(in the rows, 128 means zero)
Known rows, with every step that occurs
c > t > g > j: [105 149 166  88 122 154 136  74 109 130 149  89  84 171 100 136 136  97
 146 148 144  87 157 151 133 147 113 114  78 121 130 176 165 123 107 103
  96  85 116  97 144]
v > g > j > l: [169 187 106 108 173 152 170 132 117 151 123 116  81 199 136 151 120 158
 121 164  68  88  99 106 151 133 122 140 117 139 151 133 166 106 174  87
 102  95  94 136 165]
j > g > x > y: [137  70  85 201 155 138 113  88 121  98 115 128 137 123 174 145 105 141
 105  87 129 100 164 141 108 104 123 135 107 121 111 137 135  92  91 146
 187 113  94 104  63]
l > j > f > b > y > x > g: [ 95 140 161 187 120 106 144 178 141 136 144 177 154 132 126 136 147 176
 153  93 121 120 107 147 154 175  91 104 105 150 140 143  48 161 159  93
 112 150 135 187  90]
c > t: [140 139 135  85 104 162 141 105 147 150 108 145 128 108 105 154 128  73
 129 144 209 125  95 144 116 144 146 158 153 136 118 133 212 130 120 127
 104 145 112 142 182]
j > f > b > y > x > g > t: [137  98 139 139 144  96 144 121 106 108  87 161 140 128 134 109 123 109
 122  75  60 159 130 150 120 143 127 115 157 103 126  86  50 135 139 113
 145 148 127 143  74]
h > k: [ 89 116  99 107 118 116 116 121 107 147 156 126 130  68 156 149 170 127
 150 157 207 133 125 103  94 117 154 123 104 112 120 118 173 137  84 168
 164 157 170 100 198]
j > g: [111 144  93 134 138 170 128  95 171 157 125 100 114 119 154 178  88 161
 116 115 163 118 172  92 133  88 123 128 115 178 162 139 145 120  65 185
 161  96 119 131 168]
f > b > y > x > g: [ 98 122 166 164 118 118 148 178 152 127 138 157 160 139 134 129 145 150
 148 110 103 124 115 154 124 173 106 113 119 114 128 133  72 162 156  70
 131 133 107 152 107]
a > w > g > h: [105 135 148  92  81 118  98 125 145 128 110 106 110 161  54 134 129 120
 128 182 129 152 111 110 101 124 183 136 112 150  97 107 129 148  90 160
 125  71 144  93 186]
k > h: [ 89 172  91  58  94  92 114 153 171 160 135 125 137 124 136 127 120  88
 133 168 173 109 113  80 130  66 130 114 200 142 126  87 172  78 104 173
 115 139 171 132 161]
b > y > x > g > v: [156 105 177 150 137 125 173 136 134 126 121 127 165 158  83 106 151  96
 150  97  65 134 144 189  85 141 116 114 128 106 117 118  37 155 114 118
 147  94 127 153 133]
c > t > g > w > a: [106 141 124  63 123 191 130 117 108 107  89 147 144 129 133 102 141  69
  81 131 163 114 141 121 151  91 131  80 154 106 156 126 140 121 154 139
  85 162 178  83 142]
f > b > y > x: [ 87 126 160 150 129 130 102 183 150 139 158 134 175  71  95  93 125 155
 205 114 132 183  98 163 141 188  96 173 170 128 135 122 146 163 183  57
 134 130 102  94 159]
l > j > f > b > y: [ 86 143 110 150 130 129 105 182 112 164 153 110  99  27 142 107 116 161
 176 135 177 164 104 135 170 166  85 184 139 161 175  96 105 103 196 148
 119 158 117 148 116]
a > w > g > j: [ 94 143 134  78 118 134 111 110 115 119 104  84  89 163 104 126 105 166
 134 182 137 166 133 104 111 144 168 122 104 176 154 152 159 114 104 122
  94  87 144  71 170]
t > g > x: [ 93 114 142 116  91 135  84  93 111 128 185 126 163 141 102 140 128 124
 145 129 122  80 176 132 131  79 110 111  80 132 103 146 151 139  76 135
 145 103  77  85 102]
l > j: [140 152 112 154  91  86 128 163 138 154 140 166 135  74 104 161 108 150
 150 167 153 129 117  81 172 104 112 122 156 206 156 138 160 112 144 149
  77 192 163 166 158]
a > w > g: [ 86 155 114  70  81 133 106 148 145 118  71 112 111  97 134 123 100 163
 105 176 145 190  89  67  90 106 181 114 110 191 166 132 172 130  95 163
  97 145 160 110 180]
v > g: [173 134 144 100 106 140 142 162 129 148 135 161 100  96 142 135 107 125
 162 172  96 127  91  99 143  70 175 132 115 130 115 163 169 126 162 118
  98 137 127 161 154]
c > t > g > h > k: [ 75 127 152 110 105 111 119  91 100 150 174 117 105 111  99 154 198  67
 159 148 203  96 131 137  94 141 148 117  53  74  77 117 150 164  70 165
 166 120 162 100 193]
h > k > m: [110 145  81  94 119 132  93 138 132 132 158 179 147  89 163 125 204  94
 167 172 207 161 134  81  99 115 167 133 116  78 117 104 189 145  72 155
 164 185 127 100 145]
j > g > h: [126 126 126 139 120 147 118  92 161 158 148 101 110 171  66 173 121 117
 138 138 138  98 167 128 126 109 142 141 110 142  98 113 111 141  70 171
 171  37 113 110 185]
x > g > w: [181 102 114 119 111 105 124 133 105  89  88 178 137 167 137 125  94 119
  95 129 137 105 148 154 138  79 118  91 121  99 105 119 124  81 107 106
 143 146 125 122  69]
f > b: [107 121 106  98  92 144 108 149 138 123 123 128 123  73 133 135  94  87
 136 146 155 140 123  78 119 164 141 159 171 147 134 105 154  96 144 160
 120 157 108  94 143]
c > t > g > x > y: [133  77 116 171 135 132 120  85 106  89 120 133 133 118 160 126 129  96
 106  95 127  86 144 159 104 117 111 121  91  90 100 149 152 105 110 121
 156 136  93 110  47]
x > g: [139 123 123 123 105 128 165 143 153 127 122 148 137 159 159 155 138 140
  91 151 117  91 136 119 114 105 136  93 113 125 121 142  91 127 114 131
 129 135 120 171 120]
c > t > g > x > y > b: [188  97 165 188 138  99 110  97 164 124 167 105 129 114 157 107 139 117
 103  68 118 104 117 135 117 157 122 179  88  85 106 138 223 140 134 122
 157 145 108 152  72]
y > x > g: [125 122 155 150 106 122 151 149 163 121 136 176 178 172 126 148 148 155
 123 112 108 105 120 137 121 134 127  88 120 126 114 155  90 170 119  86
 127 131 121 160 123]
l > j > f: [125 161  88 151 110 117 111 122 118 156 158 173 123  92 115 148 126 194
 127 128 211 115 116  93 203  98 113 118 109 230 162 152 109 130 113 213
  90 160 180 207 115]
j > f > b > y: [ 84 135 106 131 137 149 107 173 114 158 149 100 102  34 150  94 118 156
 169 138 179 163 107 145 153 159  93 186 137 142 168  94 111 102 193 145
 137 136 103 133 120]
a > w: [116 136 100  72  68 152 114 139 136 145  84 107 115  92 166 153 142 160
 131 155 156 160 101  57 106 135 148 106 101 168 169  87 176 104 125 191
  98 135 145 121 174]
c > t > g > x > y > b > f: [150 141 143 170 157  85  95 109 111 139 185  80 115  73 165 126 156 130
 123  76 150 131  88 127 147 161 106 161 137  86  79 156 178 147 171 121
  94 166 133 162  59]
c > t > g > w: [161 129 140  88 100 121 105 103 100  96 102 159 114 129 118 113  97  69
 115 115 167  97 145 165 146  90  94  98 104  86 112 137 187  91  92 108
 125 151 122 102  89]
w > g: [105 149 114  86 108 124 115 140 155 108 109 118 126 104 110 112  81 145
 100 184 138 172 107 102 105  80 174 138 153 175 141 164 167 145  90 132
 118 141 141 116 176]
r > m: [165 149  88  72 128 172 122  85 133 105 134 128 148 131 153 147 165  94
 134 167 165 124 123 134 121 136 131 141 176 138 152 209 163 138  84 144
  93 134 127 161 189]
f > b > y: [ 92 125 115 122 131 141 112 186 126 152 141  89 112  32 148  96 110 134
 177 154 149 173 113 142 133 160  97 190 161 119 165  86 136  97 199 113
 141 144  87 108 139]
x > g > h: [146 112 151 130  96 121 142 123 149 134 146 128 124 201  72 157 155 102
 118 163 112  77 142 146 114 120 152 118 111 107  70 114  73 145 105 139
 147  66 117 139 145]

Rows
[163 103 175 141 126 123 173 120 137 110 119 139 176 178  76 116 151  86
 133  95  68 120 147 168  85 137 131 101 127 118 105 128  47 158  93 133
 142  96 136 152 136] -> y > x > g > v
[153 118 130 128 148 156 155  83 142 140 111  91 127 142  94 138 111  91
 130  95 107 129 187 138  89 102 128 129 121 154 141 114  86 122  55 202
 168  69 133 131 172] -> j > g > v
[149 111 108  82 135  94 131 106 122  97  62 129 125 110 115 103  74  93
  94 144  68 198 127 116  92  72 174 133 192 133 131 108 138 124  99 131
 139 156 138 102 136] -> w > g > t
[136 184 117 143 185 148 177 142 128 147 128 108 110 224 134 142 144 183
 117 139  73  93 110 144 139 173  83 132 120 128 155 121 117 123 170  57
 124  93  80 138 149] -> b > y > x > g > j > l
[155 157 129 133 146  89  94 138 136 158 193  72 123  65 149 125 145 159
 132 120 157 160  87  95 154 146 120 174 180 118 101 145 185 154 184 134
  87 163 148 163 121] -> y > b > f
[139 135 126 168 151  79  81 128 113 134 158  76 116  71 173 115 141 168
 120  92 140 169  76  93 132 161 127 157 144 115  97 140 173 144 176 137
  91 166 150 145  74] -> a > w > g > x > y > b > f
[155  98 141 134 145  90 152 127 120 111  83 152 152 137 132 112 126 111
 123  96  39 160 134 162 108 119 127 110 168  90 122  95  75 141 138  88
 148 147 122 133  97] -> b > y > x > g > t
[150 134 129 174 163  72  85 126 118 130 181  79 120  74 157 112 129 157
 115  96 140 163  89 110 139 146 127 173 165 109  85 157 172 147 170 121
 104 164 139 149  71] -> w > g > x > y > b > f
[209  97 133 183 148  96 125 130 186 120 148  98 121  91 183 104 125 144
  93  96 112 131 109 113 119 141 137 188 132  93 131 132 223 128 154 133
 157 153 130 170 101] -> x > y > b
[109 161  99 171 128 128 130 116 160 171 127 129 108 100 134 195  84 170
 138 111 166 115 162  77 168  97 102 115 111 221 174 140 136 117  80 185
 122 136 149 161 163] -> l > j > g
[154 126 136 159 140 128 155  99 137 150 113 106 122 128  81 153 107  97
 145  95 107 125 180 122 114 108 114 121 119 183 152 116  80 120  65 205
 143 100 154 153 166] -> l > j > g > v
[127 182 115 140 180 149 169 148 123 144 122 112 104 213 135 145 138 167
 119 128  70  96 110 133 138 197  82 136 122 132 155 111 111 115 180  62
 119  99  80 130 137] -> f > b > y > x > g > j > l
[154 109  91 116 154 127 140  74 130 128  73 115 114 117 146 147  82 101
 103  95  82 158 174 108 112  78 137 125 163 134 147  87 122 107  81 170
 165 125 124 115 133] -> j > g > t
[152 182  96 119 173 153 182 121 126 142 121 113  97 229 148 161 134 167
  84 153  76  72 124 114 133 150  99 121 116 135 152 122 124 106 148  92
 113  95  90 142 149] -> x > g > j > l
[110 126 160 160 124 121 150 171 154 132 141 157 168 147 133 129 153 167
 145 116 102 125 118 164 124 145 108 104 117 112 127 141  78 170 152  65
 133 125 112 159 119] -> b > y > x > g
[149 103 135 149 125 100 104 153  94  90 111 192 146 154 120 100 101 140
 130  86 145 126 133 177 160 133  94 104 112 103 108 116  93 103 133  89
 148 143 124 123  45] -> j > f > b > y > x > g > w
[ 64 108 157 153 119  94 120 141 101 151 177 128 128 115 103 145 197 105
 177 132 176 120 123 148  98 179 147 126  80  72  80  94  87 163 106 131
 182 117 154  97 169] -> f > b > y > x > g > h > k
[197 100 131  87 136 103 146 119 100 125  80 157 108  99 136 115  94  79
 141 135  38 163 117 116 123  64 171 132 164 100 114 100 140 112 151 125
 125 153 133 136 119] -> v > g > t
[105 137 134  92 136 132 117 109 122 112 129  88  99 171  89 113  94 149
 131 190 132 154 142 129 122 122 168 136 132 163 132 173 156 123 104 100
 111  87 131  73 166] -> w > g > j
[ 97 131 155 168 122 124 142 169 141 128 145 165 157 144 136 125 151 172
 141  95 123 121 115 153 140 169 105 110 104 130 130 139  51 164 147  93
 129 129 120 169  94] -> j > f > b > y > x > g
[137  77  94 180 142 116 107 109 113  74 107 134 143 120 154 113 100 133
  94 123 116 129 136 145  95  98 151 137 132 118 101 145 150 104 105 118
 167 136 107  95  62] -> w > g > x > y
[142  94 144 134 137  90 149 132 115 106  80 155 147 128 132 113 119  92
 129  88  40 168 132 147 107 142 127 119 170  89 120  82  67 132 146  93
 148 152 117 126  87] -> f > b > y > x > g > t
[135 198 100 104 165 155 162 112 125 141 135  89  83 203 142 145 133 151
 100 154  79  68 127 110 141 136  85 122 102 135 166 136 157 111 140 100
 113  93  93 125 156] -> t > g > j > l
[124 120 109  82 128 178 143 138 110 104  81 160 160 157 147 106 135 101
  65 142 143 119 147 111 147  81 150  74 173 112 151 113  96 117 161 139
  98 159 180  96 133] -> x > g > w > a
[100 118 167 144 140 128 139 135 118 124 150 114 125 189 108 128 134 151
 165 132 106 122 148 158 135 194 120 124 110 122 125 152  86 129 150  60
 120  84 109  96 115] -> f > b > y > x > g > j
[141 121 120  70 127 183 128 146 102 116  89 167 141 126 139  92 118  96
 103 157 134 137 125 106 164  66 168  91 176 116 147 123 134 114 185 134
  82 160 185  92 146] -> v > g > w > a
[169  66 109 182 146 120 119 117 103  98 122 156 130 111 167 122 113 122
 126 117  95 106 127 143 117  93 146 133 109  99  88 145 146  90 144 114
 154 138 102 121  53] -> v > g > x > y
[ 81 134 121 143 144 144 118 162 100 149 149  95  92  76 150  99 124 161
 164 130 162 148 123 154 152 179  93 167 116 131 162 104  77 102 189 126
 131 120 102 135  98] -> x > g > j > f > b > y
[147 103 180 151 131 124 166 142 129 118 117 129 161 151  84 104 145  82
 154  92  65 137 142 176  83 170 117 122 128 109 116 105  31 146 123 122
 146 100 124 146 127] -> f > b > y > x > g > v
[135 115 172 148  97 114 133 131 155 126 153 147 154 214  47 150 161 114
 140 141  98  91 132 159 121 143 146 117 115 105  61 122  72 174 106 106
 145  62 119 130 148] -> y > x > g > h
[187  91 142 189 144  84  99 117 166 112 158 104 134 110 154  96 112 149
  98  88 104 138 115 125 115 137 146 189 114 108 110 137 215 139 131 120
 169 148 117 143  82] -> w > g > x > y > b
[104 122 129 103 141 172 136 160 110 110  93 160 172 152 136  86 146 121
  97 125 136 140 137 142 156 103 134  84 172 102 156 112  83 135 182 101
 100 152 173  91 129] -> b > y > x > g > w > a
[106 134 115  64 123 185 122 124 108 103  98 138 146 127 140  90 135  88
  79 137 143 116 156 108 157  71 130  74 160 110 160 129 125 122 151 146
  93 157 179  75 138] -> t > g > w > a
[102 161 126 110 133 167 118  64  94 139 167 117  86 157 116 130 144 153
 122 118 207  89 147 140 178 128 115 113  56 167 143 182 117 140  92 176
 105  87 146 161 105] -> c > t > g > j > f
[ 84 134 128 129 114 141 109 124 110 113 147 146 114 140 118 132 116 134
 139 101 172 120 134 104 159 205 134 135 110 168 131 135  82 123 131 159
 115 117 132 122  92] -> y > x > g > j > f > b
